What can hang from each mark:
z590: z132 z763
z977: z182 z763
z132: z977
z763: z315 z317 z977
z317: z132 z763
z315: z182 z763

Known rows, with every way that one mark hangs from another:
z763[z315[z182] z977]: [-0.968 -0.334  0.476 -1.213 -0.038 -2.167 -1.069  0.842  5.146 -1.829
  3.859  2.392  3.903 -0.397  6.857  4.354  2.757 -0.958  0.096]
z977[z182]: [ 0.466 -0.051  2.495 -2.211 -0.907 -0.569 -0.816  1.111  2.878 -5.355
  1.063  1.050  0.817  0.696  1.280  0.374  1.334 -0.665  0.070]
z763[z317[z132] z977]: [ 0.864  1.137  0.455  0.016 -0.170 -2.876 -0.647  0.695  5.255 -3.007
  1.199  0.543  6.806  0.169  2.779  1.106  3.807 -3.605 -0.797]
z590[z763[z315[z182] z317 z977]]: [-0.879  1.499 -1.853 -0.269  2.270 -0.639  0.172  2.225  6.683 -1.484
  5.269  2.584  6.045 -0.456  7.543  2.038  4.217 -1.676  2.783]
z132[z977[z763[z315 z317]]]: [-0.811  1.199  4.237  0.589  3.015 -4.860 -0.615 -0.409  5.310 -2.949
  4.708  2.328  1.613  1.395  3.818 -1.932  1.898 -3.425  0.338]
z132[z977[z182 z763[z317]]]: [ 0.542  0.288  4.152 -1.368  2.623 -5.875 -0.656  0.997  6.584 -5.545
  2.530  0.090  1.039  0.771  1.525 -3.533  1.832 -1.244  0.028]
z977[z182 z763[z315 z317]]: [-0.540  1.592  3.953 -0.370  3.063 -3.532 -0.436  1.019  5.617 -5.000
  3.544  1.290  2.479  0.318  2.643 -1.353  3.392 -0.744  1.365]
z317[z132]: [ 0.840 -0.357  1.886 -0.423 -2.176 -0.174 -0.793  0.742  1.938 -3.324
  0.081  0.749  3.016  1.109  0.370  0.981  2.054 -2.341 -1.655]
z132[z977[z763[z315[z182]]]]: [-0.884 -1.600  3.693 -0.694  1.510 -4.153 -1.094  0.804  5.510 -2.364
  4.120  1.629  0.435  0.501  4.721  0.313  1.056 -0.181 -0.839]
z317[z132[z977[z182]] z763]: [-0.152 -3.055  3.614  0.394 -0.678 -5.094 -1.327  0.965  4.583 -5.380
 -0.906 -0.893  5.267 -1.578  1.458 -0.546  4.530 -0.981 -1.319]
z317[z132 z763[z315[z182] z977]]: [-1.323 -2.398  0.593  1.506 -0.748 -3.482 -1.228  1.675  5.132 -2.042
  1.740  0.033  8.797 -2.857  6.307  4.064  5.720 -0.304 -0.128]
z315[z182 z763[z317[z132] z977]]: [-0.090 -0.697 -1.447 -0.168  0.655 -1.214 -1.006  3.592  6.896 -1.166
  1.519  0.878  6.777 -2.402  3.851  1.297  5.007 -0.243  0.002]
z590[z763[z315 z317[z132] z977]]: [-0.824  1.943 -0.565  1.578  1.752 -2.175 -0.121  1.139  6.256 -2.415
  2.252  2.579  7.999  0.021  5.681  1.357  5.277 -3.973  1.371]
z315[z182 z763[z317 z977]]: [-0.448  0.056 -1.932 -1.020  1.203 -0.278 -0.209  3.300  5.991 -1.587
  3.865  1.823  3.496 -1.848  5.032  0.795  3.060 -0.146  1.406]
z315[z763[z317 z977]]: [-0.794  1.428 -0.938  0.026  1.395 -0.683 -0.050  2.072  4.829 -2.460
  3.295  2.733  2.455 -0.610  4.767 -0.197  2.238 -2.466  1.501]
z132[z977[z182 z763]]: [-0.023 -1.301  4.647 -1.667  1.190 -5.457 -1.012  0.942  5.220 -5.980
  1.373  0.302 -1.675  0.744  1.779 -2.304 -0.348  0.028 -1.082]
z977[z763[z315[z182] z317]]: [-0.331  0.885  2.209 -0.299  2.037 -1.463 -0.240  1.669  5.037 -2.044
  5.208  1.062  3.074  0.168  3.678 -0.209  2.945 -0.372  1.323]
z590[z132[z977[z763[z317]]]]: [ 0.809 -0.056  1.483 -0.389  2.739 -5.113 -0.869 -0.618  4.691 -2.779
  4.798 -0.194  1.819  1.767  0.161 -3.163 -0.417 -3.618  1.300]

Rows:
[ 0.886  0.283 -0.643 -1.359  3.090 -3.228 -1.066  0.639  6.265 -4.058
  3.679  0.803  4.511  0.816  1.193 -2.514  2.264 -3.075  3.188]
z590[z132[z977[z182]] z763[z317]]
[ 0.405 -0.438  2.627 -0.132  1.019 -3.520 -1.929  0.230  7.025 -0.808
  2.843  1.682  8.283 -0.291  3.595  1.408  6.651 -2.896 -0.953]
z763[z315[z182] z317[z132[z977]]]
[-0.773 -1.671  6.100  0.156  1.970 -7.275 -2.187  0.397  6.878 -5.210
  0.133  0.849  3.235  0.087  2.437 -0.305  3.342 -0.475 -2.169]
z317[z132[z977[z182 z763[z315]]]]
[-0.765 -1.534  3.802 -0.730  3.193 -7.209 -2.393 -0.892  5.995 -4.603
  3.571  0.816  1.730  0.850  2.196 -0.550  0.553 -1.614  0.717]
z590[z132[z977[z182 z763[z315]]]]
[-0.462  1.089 -0.528  0.560  3.456 -2.180 -0.783 -0.845  5.122 -1.571
  5.951  2.980  5.268  1.688  3.767 -0.817  2.567 -5.609  3.528]
z590[z132[z977] z763[z315 z317]]
[ 1.011  0.723  2.515  0.586  0.483 -2.366 -0.030  1.511  3.956 -3.496
  1.211 -0.548  3.241  0.954 -0.339 -2.192  2.379 -1.798 -0.783]
z977[z763[z317[z132]]]
[-0.400  1.401  2.396 -0.163  1.833 -5.259 -1.770  0.386  8.038 -4.412
  1.160  1.479  9.033 -1.060  4.570  2.166  6.738 -2.565 -0.138]
z763[z315 z317[z132] z977[z182]]
[-2.159 -0.774  2.101  0.639  0.699 -4.667 -0.904  0.671  4.773 -5.244
  2.346  1.072  5.162 -2.128  6.811  2.485  3.932 -0.626  1.307]
z317[z763[z315 z977[z182]]]
[-1.006 -3.425  2.602  1.488 -0.538 -3.976 -1.608  0.813  4.868 -1.789
  1.790  0.413  7.233 -2.005  4.418  2.249  5.822 -1.217 -0.838]
z317[z132[z977] z763[z315[z182]]]
[-0.769 -0.193 -0.343 -0.630  0.170  2.277 -0.023  2.393  3.209 -1.783
  3.940  2.875  2.417  0.333  5.215  1.939  2.324 -0.263  1.788]
z590[z763[z315[z182]]]
[ 0.063 -0.774  2.657 -0.393  1.881 -3.788 -1.755  2.209  7.207 -3.883
  0.020  1.547  4.938 -1.446  1.043 -1.855  5.481 -1.494 -0.655]
z315[z763[z317[z132[z977[z182]]]]]
[-0.542 -2.064  1.468  0.588 -1.030 -4.926 -1.012  1.838  4.860 -5.787
 -1.076 -1.329  6.774 -2.406  3.449  1.425  4.427 -0.208 -0.485]
z317[z132 z763[z977[z182]]]
[-1.199  2.471  0.064 -0.349  3.120 -2.764 -0.313  1.565  7.375 -4.555
  3.404  2.880  5.717 -0.478  6.744  0.778  4.478 -2.238  2.948]
z590[z763[z315 z317 z977[z182]]]
[-1.280 -0.656  0.392 -1.299  0.636 -2.086 -0.891  2.734  5.163 -4.862
  0.806  2.167  0.679 -1.713  4.496  0.857  1.461  0.607  0.430]
z315[z763[z977[z182]]]
[ 0.282 -0.883 -1.221 -0.605  0.869 -1.218 -0.722 -0.003  3.013 -2.498
  3.547  1.508  1.218  1.933  1.883 -0.824 -0.768 -3.736  1.815]
z590[z132[z977] z763]
[-0.740  2.233  2.127 -0.971  2.214 -4.401 -1.235  0.096  7.134 -4.445
  3.384  2.388  6.056 -0.398  5.748  1.821  4.747 -2.615  1.427]
z763[z315 z317 z977[z182]]
[-0.454 -2.420  4.156  0.275  0.928 -5.340 -1.831  1.155  6.339 -2.172
  1.713  0.705  3.661 -0.085  3.350  0.865  2.991 -0.152 -2.412]
z317[z132[z977[z763[z315[z182]]]]]
[ 0.860  0.832  1.423 -0.975  0.499 -4.488 -1.310  1.220  7.144 -5.090
  0.012 -0.047  7.465 -0.746  2.355  0.738  5.099 -2.000 -0.401]
z763[z317[z132] z977[z182]]
